In the rows, 128 means zero.
Known rows, with every step that occurs:
zasa/nonodu/gupam: [122 104 169 107 149 114 100 141 139 152 119  97 144 124 122  64 134 116
 131 145 127 125 169 163 143  89 109 144 150 135 135 170 136 125 175 139]
venukod/korare/vesu/sobeke: [131 152 180 143 127 125 107 169 136 184 136 146 129 143 117 138 131 143
 173 183  73 156  86 129 138 122 109  65 158  52  61 143  94 117 109 125]
lokem/kagoz/venukod/neser: [146 123 136 109 145 110 153 150 110 168 145 122 100 111  97 112 110 115
 149 131  97 180  95 122 127 115 139 127 157 138 104  81 133 116  74 137]
sobeke/nazaf/neser/venukod: [ 58 129 131  85 156  96 118 128 119 133 115 144 115 158 119 165 125 119
 150 160 108 140 127 140 148 141 146 101 173 101 128  90 116 145 115 135]
sobeke/vesu: [ 98 101 140 141 122 124 109 158 118 155 108 122 119 137 114 141 135 104
 146 162 113 149 108 157 132 110 121  97 146 108 103 134  96 134 126 126]
nonodu/gupam: [120 117 155 136 137 115 113 144 136 153 117 111 129 125 118  81 123 120
 119 158 136 132 151 161 129  94 115 118 151 128 133 149 128 128 159 139]
kagoz/lokem: [152 133 138 127 124 120 125 139 125 157 142 106 111 118  98 125 111 108
 137 155 119 149 121 157 110  99 136 108 135 111 125 130 127 128 131 144]
tuvet/venukod/neser/nazaf: [101 117 133 120 210 117 121 132 139 177  92 121 105 151 140 124 123 122
 134 141 101 193  89  96 149 151 149 105 173  78 113  86 159 147  96 140]
lokem/kagoz/venukod: [148 126 140 137 132 111 131 149  95 171 152 112  92 107  74  99 114 108
 152 133 112 167 112 144 121 106 127 116 147 157 115  98 115 108  85 141]
venukod/neser/nazaf/sobeke: [101 118 135 102 150 124 132 150 133 152  97 158 117 165 136 138 112 128
 126 169 103 157 122 107 150 158 142 106 173  73  90  79 140 163 123 116]
kagoz/venukod/korare: [142 152 155 150 161 118 137 149 115 194 145 113 107 114 101 105 129 122
 141 150 100 168 115 128 124 118 132  97 138 103  97 122 122 101  85 142]
neser/venukod/korare/vesu: [104 161 159 140 162 149 110 146 133 183 135 123 102 137 112 150 123 115
 166 165  85 151  79 140 123 125 120  81 155  67  80 126  78 108  85 137]
sobeke/vesu/korare/venukod/tuvet: [ 70 170 168 132 130 149 118 148  98 182 135 134 114 128  98  84 145 145
 164 138  83 149 101 149 105 132 128  56 145 115 105 146  46 108  83 147]
sobeke/vesu/korare/venukod/tuvet/nonodu/zasa: [ 62 189 190 129 148 149  94 156 102 184 111 116 146 120 113  39 151 135
 145 141  90 137 134 171 117 114 105  93 152 162 124 209  56 111 110 155]
vesu/sobeke: [115 138 158 134 122 107 105 149 133 161 118 135 127 147 126 124 125 142
 150 166 111 153 133 131 147 117 118 102 147 105 107 137 128 131 144 129]
sobeke/nazaf: [108 104 139 117 131 100  95 143 119 150 117 128 112 140 109 133 138 118
 140 155 107 136 127 151 141 122 136  97 159 107 118 128 127 151 131 134]
gupam/nonodu/zasa: [127 120 166 131 153 114  88 138 136 160 105 106 151 133 141  78 120 119
 111 132 117 147 178 178 153  91 100 159 153 162 123 181 121 135 178 145]
neser/nazaf/sobeke/vesu/korare/venukod: [ 76 132 169 128 145 147 115 167  93 176 106 169  97 171  90 119 137 114
 155 168  80 166 108 145 137 171 119  51 167  90  53  82  74 148  94 126]
sobeke/nazaf/neser: [ 92 108 130  89 130  85 117 137 119 133 121 147 133 147 114 148 130 125
 141 162 107 140 133 139 146 131 140 100 173  98 130 113 117 153 132 134]
vesu/korare/venukod/tuvet/nonodu: [ 92 211 172 126 152 149 101 129 104 188 141 111 136 110  97  44 144 161
 145 129  95 141 150 126 123 124 123  91 141 142 142 189  69 106 108 166]
korare/vesu/sobeke/nazaf/neser: [ 77 108 166  88 106  83 104 164 121 130 114 178 139 173 111 163 128 148
 184 183  74 146 103 141 170 139 123  61 197  79  92 120 102 156 125 120]
korare/venukod/neser/nazaf/sobeke/vesu: [ 76 122 157 107 157 127 135 162 106 160  74 167  93 182 128 144 119 114
 157 154  77 190  99 111 149 162 128  84 177  72  69  64 106 167  99 113]
nonodu/zasa: [117 129 150 140 139 117 104 141 137 160 112 113 128 129 137  86 120 117
 117 150 123 140 144 171 123  98 114 134 155 139 125 166 111 126 149 146]
neser/venukod/pokurap: [ 90 176 136 146 182 137 127 126 128 169 121 104 106 121 128 105 121 136
 135 147  98 158  99 120 116 125 142 128 140 107 121  98 131 112 106 141]
vesu/sobeke/nazaf/neser/venukod: [ 50 143 153  80 143  83 112 140 120 135 111 165 123 177 127 170 128 137
 170 176  99 145 127 131 165 147 136  89 177  90 110  86 131 149 124 122]
nazaf/sobeke/vesu: [101 120 147 145 100 126 112 171 111 154  99 145 114 151 118 155 124 106
 150 171 122 151 119 149 141 123 110  85 150  87  77 111  87 142 123 107]
tuvet/venukod/neser/nazaf/sobeke/vesu: [ 80 111 142 127 178 123 123 164 122 171  67 150 101 173 140 160 122 107
 154 159 104 192  72 101 161 164 133  76 179  55  67  58 136 160  84 107]
neser/nazaf: [101 103 130 127 160 121 108 137 125 155 113 125 117 148 111 115 124 120
 123 160 109 148 129 139 136 137 141 106 156 111 127 118 130 146 136 139]
vesu/sobeke/nazaf/neser/venukod/pokurap: [ 51 175 153  92 171  88 131 139 120 140 112 155 130 158 133 143 131 157
 162 171  76 152  99 106 150 152 147  98 172  81 111  67 152 138 111 121]
kagoz/venukod/neser/nazaf/sobeke/vesu: [ 73  93 149 109 148 119 149 176 106 158  81 162  99 171 116 144 120 109
 154 166  90 180 100 122 160 164 143  79 178  96  65  59 138 156  83 103]
nazaf/sobeke: [122 142 143 144 111 122 114 151 123 159 117 138 111 142 121 129 112 126
 134 162 129 147 145 134 139 123 116 105 150  93  97 119 103 136 133 123]
sobeke/vesu/korare/venukod/tuvet/nonodu: [ 70 188 173 127 142 152 103 149  92 181 123 118 137 119  93  70 155 141
 160 141  87 144 124 141 125 123 115  74 142 136 121 184  56 113  98 151]
nazaf/neser/venukod: [ 70 147 130 105 156 117 131 121 128 143 123 132 119 147 130 152 111 123
 143 160 121 152 134 133 138 130 135 119 158 106 135 102  98 123 120 141]
pokurap/venukod: [107 132 145 138 165 133 123 139 123 186 111 119 108 138 111  93 123 110
 130 142 116 172 113 126 127 123 136 124 142 120 120 135 121 117 111 145]

Rows:
[ 96 152 165 101 168 144 135 147 118 181 114 172 102 166 117 107 125 140
 141 156  72 176 115 107 142 181 138  80 178  76  66  70 109 149  92 137] -> vesu/korare/venukod/neser/nazaf/sobeke
[ 50 165 169 124 135 152 118 160  89 175 113 166 106 160  93  94 134 141
 160 158  84 147 107 138 120 171 130  35 161  92  80 103  56 134  81 126] -> neser/nazaf/sobeke/vesu/korare/venukod/tuvet
[ 98 135 185 101 135  81 132 175 106 163 133 176 126 160  96 150 133 143
 193 180  52 168  87 126 163 146 129  44 191  69  64 102 114 130  77 120] -> kagoz/venukod/korare/vesu/sobeke/nazaf/neser
[ 98 152 176 142 118 144 116 169  97 182 117 161  99 151 100 123 137 119
 165 159  89 168 110 147 131 144 106  60 155  90  50 102  54 129  93 129] -> nazaf/sobeke/vesu/korare/venukod
[ 61 108 160  97 174 161 145 175 118 187  87 181 118 178 115 132 138 101
 138 183  82 173  65 119 142 190 148  72 171  70  39  72 122 148  73 115] -> pokurap/venukod/neser/nazaf/sobeke/vesu/korare
[163 139 161 144 138 128 132 168  98 190 167 123  96 104  64 114 116 109
 175 150  77 169  63 141 113 111 116  80 156 107  70 105  86  95  51 138] -> lokem/kagoz/venukod/korare/vesu
[ 98 127 157 136 100 146 112 176 114 168 120 158 123 143 102 143 140 111
 148 185 108 136 111 160 133 140 114  63 152  84  50 113  75 133 107 118] -> nazaf/sobeke/vesu/korare
[ 99 101 130 100 173 123 130 136 139 154 106 134 124 152 132 128 123 127
 123 158  96 158 111 118 143 147 153 117 168  91 114 103 148 156 126 134] -> venukod/neser/nazaf
[ 57 158 132  95 181 101 134 127 119 138 118 136 124 141 123 137 127 138
 144 156  85 148 100 116 133 145 157 113 168  91 127  72 137 135 102 134] -> sobeke/nazaf/neser/venukod/pokurap
[ 84 141 183  94 160 102 127 170 116 180 119 181 134 174 107 148 135 128
 180 184  56 168  62 112 152 154 133  60 184  46  64 111 112 132  82 123] -> pokurap/venukod/korare/vesu/sobeke/nazaf/neser
[105 152 178 116 163  84 107 164 122 177 120 165 126 161 120 163 137 141
 194 175  66 179  61 108 164 147 120  39 193  27  66 101 112 133  77 126] -> tuvet/venukod/korare/vesu/sobeke/nazaf/neser
[ 98 108 151 133 124 146 109 162 122 169 130 135 130 130 102 131 151 111
 144 175 100 136 101 170 125 128 123  73 146 106  75 136  83 123 111 136] -> sobeke/vesu/korare
[104 134 139 125 188 118 124 144 133 176  85 143  98 163 145 133 111 126
 138 149 110 193  96  88 157 164 140  95 179  60  87  65 152 154  93 123] -> tuvet/venukod/neser/nazaf/sobeke
[ 81  98 140 132 128 127 110 171 108 148  86 154 113 171 110 153 124 102
 143 180 111 147 115 145 147 149 125  74 162  84  77  93 107 160 124 105] -> neser/nazaf/sobeke/vesu
[ 81 158 137  91 174 104 126 134 122 155 132 146 121 146 119 174 133 113
 147 172  95 138 107 128 136 144 143  90 163  62 101  85 114 133  96 134] -> sobeke/nazaf/neser/venukod/korare
[ 78  96 139 104 141 128 131 170 123 147  79 164 118 174 133 166 121 108
 142 179  96 160  97 125 152 160 136  86 173  66  67  74 124 168 112 102] -> venukod/neser/nazaf/sobeke/vesu
[135 170 185 163 164 118  98 164 133 205 123 133 111 141 123 134 129 141
 186 164  81 189  62 110 146 126 105  56 163  43  62 127 106 108  81 132] -> tuvet/venukod/korare/vesu/sobeke
[ 73 172 160  86 164  89 121 145 124 156 126 166 129 164 129 177 135 132
 166 187  86 141 107 117 152 151 135  77 166  51  86  81 130 136 104 120] -> vesu/sobeke/nazaf/neser/venukod/korare
[116 161 167 135 151 140 112 134 114 187 143 128 103 128  99  83 137 136
 144 140  89 167 127 140 120 130 122  90 149 118 100 132  79 114 105 162] -> vesu/korare/venukod
[117 148 154 116 164 120 134 129 126 172 112 127  99 140 134 109 117 135
 145 125  85 191 118 105 133 122 131 126 159  98 115 113 109 135 110 148] -> korare/venukod/neser
[ 94 132 168 109 152 145 134 154 118 179 118 146 111 142 119 126 145 122
 160 149  65 182  84 135 128 142 127  84 161  91  67 107  82 130  85 142] -> sobeke/vesu/korare/venukod/neser
[ 71 103 161 101 150 140 150 181 108 173 104 175 111 164 103 137 138 115
 152 177  77 169  91 135 154 181 146  56 179  91  39  61 124 147  68 112] -> kagoz/venukod/neser/nazaf/sobeke/vesu/korare
[128 172 140 171 197 120 119 131 127 189 114  92 109 107 129  83 126 141
 138 129 101 191  85  99 121 119 134 117 144  94 122 107 143 109  94 148] -> tuvet/venukod/pokurap
[ 95 165 169 150 167 146 131 153 102 188 128 128 115 119  99  81 150 136
 154 146  55 179  73 133 105 136 126  82 146 105  75 107  83 110  83 147] -> sobeke/vesu/korare/venukod/pokurap
[ 72 178 129 116 184 122 149 120 128 149 125 124 129 128 134 123 114 143
 136 156  96 158 107 108 122 135 148 130 153  97 132  82 119 112 107 141] -> nazaf/neser/venukod/pokurap
[111 175 145 138 176 137 118 132 133 183 134 113 105 128 123 142 126 111
 138 161 109 149 108 129 118 123 130 105 135  78  98 112 111 108 101 140] -> neser/venukod/korare
[ 79 175 173 109 150 121 125 153 134 165 132 164 131 161 127 172 116 143
 184 191  75 159  86 119 146 141 116  71 171  47  74 104  83 112  93 125] -> nazaf/neser/venukod/korare/vesu/sobeke
[ 95 181 175 152 144 151 133 166  95 187 121 149 108 132 104  95 139 138
 159 155  65 178  85 124 114 149 116  72 150  83  49  85  78 117  80 129] -> nazaf/sobeke/vesu/korare/venukod/pokurap
[121 150 185 143 162  98  82 171 124 197 113 147 106 152 114 150 143 135
 194 165  70 176  54 118 157 138 114  37 178  41  54 117 124 133  75 125] -> tuvet/venukod/korare/vesu/sobeke/nazaf
[148 170 148 167 190 120 109 137 130 205 130 103 107 115 127 120 130 117
 140 147 113 179  90 110 124 119 122  93 141  63  97 121 123 105  89 147] -> tuvet/venukod/korare
[ 81 182 149 129 167 142 110 133 112 186 110  99 140 118 110  53 128 135
 129 132 122 147 135 112 129 116 137 126 133 144 165 194 113 110 113 150] -> pokurap/venukod/tuvet/nonodu
[ 93 148 176 114 130 146 136 167 110 179 108 170 103 157 122 136 135 125
 163 158  75 180  94 124 135 153 117  72 166  72  40  86  74 137  83 124] -> nazaf/sobeke/vesu/korare/venukod/neser
[ 87 160 152 112 162 136 132 140 131 164 139 144 123 142 119 170 115 124
 165 175  84 154  86 130 130 135 127  83 168  57  92 108  66 109  87 139] -> nazaf/neser/venukod/korare/vesu
[118 189 167 147 177 144 132 133 113 194 145 121 111 110 102  57 140 156
 138 135  63 175  99 117 104 135 133 102 145 107  97 115  99 104  93 161] -> vesu/korare/venukod/pokurap
[ 90 199 189 122 155 144 106 135 110 182 135 109 146 107  97  11 142 156
 134 134 111 126 167 145 121 108 112  97 147 154 152 198  87 105 131 163] -> vesu/korare/venukod/tuvet/nonodu/gupam
[ 43 129 168  83 130  95 104 154 122 132 108 176 118 185 117 181 122 140
 194 180  76 148  96 141 171 150 129  63 197  81  91  95  99 150 109 121] -> korare/vesu/sobeke/nazaf/neser/venukod
